Each row was made from one small tree. Brackets hold a mark, then the marks that hang from it, in alphabetical order. Every link used is in the known rows. Write each row's tree.
(in the rows, 128 means zero)
Known rows:
{reve {fuluk {pobebak buvat vovo} teka} kebinu sugad}: [ 18 165 174 116 152 141 121  93  87 108 165 173  80 109 108 151 151 110
 148  92]
{buvat dulo {pobebak vovo} {sope kebinu} teka}: [124 162 127 129 138 130 109  94 135  97 129 160 131 166 128 110 156 170
 131 122]
{ridalu vovo}: [107  97 119 109 135 148 142 167 183 166 130 109 128  94 121 115 125 119
 121 107]
{teka pobebak}: [103 162 138 118 158 156 139 125 149 160 141 148 133  98 144 119 127  99
 117  90]
{reve {fuluk {pobebak buvat vovo}} kebinu sugad}: [  4 117 193 110 159 153 125  98 126 105 159 166  80 107 105 151 157 117
 149 101]
{reve {fuluk teka} kebinu}: [ 82 154 147 108 170 136 154 124 123 168 152 145 121  83 123 140 124  78
 133  88]
{pobebak {buvat dulo sope} {vovo ridalu}}: [102  76 119 120  72 130 103 158 144 120 151 111 105 165 130  86 151 164
 117 184]
{reve fuluk}: [ 89 122 170 108 166 144 151 125 165 182 130 153 127  89 121 115 123  95
 132  92]
{teka {pobebak {buvat dulo {sope kebinu}} {vovo ridalu}}}: [101 103 114 130  77 108  96 146 171  86 154  72 104 171 123  86 166 183
 109 146]
{teka {pobebak buvat}}: [ 90 165 147 121 154 149 126 126 149 144 141 130 121 110 150 100 141 118
 113 100]
{sope {buvat dulo {pobebak vovo}} kebinu}: [113 131 172 129 135 101 120 112 182 124 111 159 129 136 124 135 164 154
 134  84]
{fuluk {pobebak {buvat sope teka}}}: [ 99 199 138 124 141 147 113 105  66 154 143 191 115 137 134  76 152 138
 128 113]
{sope {buvat {pobebak vovo} teka}}: [115 166 155 128 152 136 132  74 159 152 132 185 131 116 136 135 152 144
 136  95]
{reve fuluk kebinu sugad}: [ 31  88 191  98 188 167 162 114 161 162 152 172 115  82 115 167 134  80
 142  83]
{pobebak {buvat dulo {sope kebinu} teka} {vovo ridalu}}: [118  93 109 126  85 110  98 139 164  94 143  93 109 172 116  76 168 189
 118 153]
{sope {buvat dulo {teka {pobebak {vovo ridalu}}}} kebinu}: [123 133 130 132 107  93 114 109 210 122 144 100 128 130 113 120 162 168
 117  89]
{sope kebinu}: [120 107 146 114 160 134 145 148 179 156 114 132 129 106 128 110 141 109
 125  76]
{teka {pobebak {buvat dulo sope} {vovo ridalu}}}: [ 94 116 112 127  74 129  97 141 143 110 167  99 106 163 134  91 152 170
 109 173]
{buvat dulo {pobebak {vovo ridalu}} sope}: [114 104 111 124  79 141 110 131 127 129 145 147 124 162 127 117 136 156
 126 182]
{fuluk pobebak}: [101 165 145 117 155 152 131 129 102 169 125 190 124 101 130 110 128  96
 133  93]
{pobebak {buvat teka} {vovo ridalu}}: [106  97 107 120 109 144 117 133 167 121 147  95 109 127 129  93 147 154
 121 153]
{buvat dulo {pobebak vovo} sope}: [108 143 136 123 121 148 113 113 119 123 137 179 127 159 139 120 141 144
 130 152]

Which tree is each row?
[130 177 134 126 152 130 118  98 118 128 120 181 146 154 131 104 152 152
 129 104]
{buvat dulo pobebak {sope kebinu} teka}
[108 166  94 133  64 116  92 135  97 111 171 104 106 166 139  91 147 163
 107 163]
{fuluk {teka {pobebak {buvat dulo sope} {vovo ridalu}}}}
[109 176 149 128 149 133 133  79 179 151 154 152 127 107 140 129 149 136
 123  77]
{sope {buvat {teka {pobebak vovo}}}}
[ 96 145 142 130 117 116 100 128 161  85 149 108 105 168 137  90 170 172
 113 117]
{teka {pobebak {buvat dulo {sope kebinu}} vovo}}
[124 192 168 124 157 123 127  84 126 173 117 210 151 116 137 128 144 132
 133  86]
{sope {buvat dulo pobebak teka}}
[ 37 182 171 109 171 149 143  95  68 159 154 208 107  84 106 163 130  72
 149  65]
{reve {fuluk pobebak teka} kebinu sugad}
[104 148 133 122 122 139 104 115 124 113 148 148 113 161 142  84 156 164
 121 152]
{pobebak {buvat dulo sope teka} vovo}
[127 123 135 132 110  97 114 104 184 120 122 130 133 140 109 125 162 176
 132 104]
{sope {buvat dulo {pobebak {vovo ridalu}} teka} kebinu}
[123 136 133 128 107 117 114  98 158 142 132 160 135 132 121 129 147 162
 131 133]
{sope {buvat dulo {pobebak {vovo ridalu}} teka}}
[ 99 151 110 128  81 129  87 123  84 112 154 146 103 166 118  77 154 176
 126 169]
{fuluk {pobebak {buvat dulo sope teka} {vovo ridalu}}}
[111 157 134 118 147 150 126 117 115 160 143 160 122 136 146  80 150 138
 121 124]
{pobebak {buvat sope teka}}
[125 114 131 132 115 110 127  98 194 135 126 122 128 127 111 125 164 169
 133  99]
{sope {buvat {pobebak {vovo ridalu}} teka} kebinu}
[113 154  93 126  92 133 112 137  88 142 147 144 107 117 117 113 126 116
 130 131]
{fuluk {pobebak {vovo ridalu}} teka}
[ 91 110 107 126  81 143 109 135 153 122 171  91 101 151 138  92 153 163
 109 162]
{teka {pobebak {buvat sope} {vovo ridalu}}}
[112 133 135 125 128 117 103 123 152  91 138 124 111 170 131  81 172 178
 121 125]
{pobebak {buvat dulo {sope kebinu} teka} vovo}
[127 122 102 130  97 124 106 111 146  98 135 128 128 169 114 106 154 181
 127 151]
{buvat dulo {pobebak {vovo ridalu}} {sope kebinu} teka}
[113 106 145 126  94 114 115 123 166 149 129 150 129 132 121 135 145 152
 131 137]
{sope {buvat dulo {pobebak {vovo ridalu}}}}
[ 87 148 134 126 119 149 113 117 143 118 165 122 102 148 149  93 155 151
 113 134]
{teka {pobebak {buvat sope} vovo}}
[113 164 140 118 136 138 115 121 104 146 138 172 128 149 144  79 149 147
 119 134]
{pobebak {buvat dulo sope teka}}
[107 195 131 134  98 100  87 130  73  95 136 154  98 173 124  80 165 159
 127 111]
{fuluk {pobebak {buvat dulo {sope kebinu}} vovo} teka}
[ 90 107 113 125  99 141 113 140 174 113 158  80 103 124 133 102 145 148
 112 147]
{teka {pobebak buvat {vovo ridalu}}}
[ 16 109 156 113 133 152 118  90 128 103 169 140  84 110  90 141 156 138
 148 123]
{reve {fuluk {pobebak {buvat teka} {vovo ridalu}}} kebinu sugad}
[114 145 129 128 102 114 115 103 180 142 156 128 130 123 125 125 147 154
 117 115]
{sope {buvat dulo {teka {pobebak {vovo ridalu}}}}}
[ 92 113 118 125  91 129 101 144 167 101 152  90 110 138 133 101 144 154
 110 156]
{teka {pobebak {buvat dulo} {vovo ridalu}}}
[116 160 143 120 137 146 123 118  94 157 129 200 141 145 142 114 135 127
 127 134]
{buvat dulo pobebak sope}
[114 195 122 122 155 162 133  92 121 165 158 167 137 123 148 105 136 125
 115 104]
{buvat sope {teka pobebak}}
[129 141 165 121 168 110 146 110 189 178 119 158 138 102 124 112 159 128
 128  45]
{sope {buvat teka} kebinu}
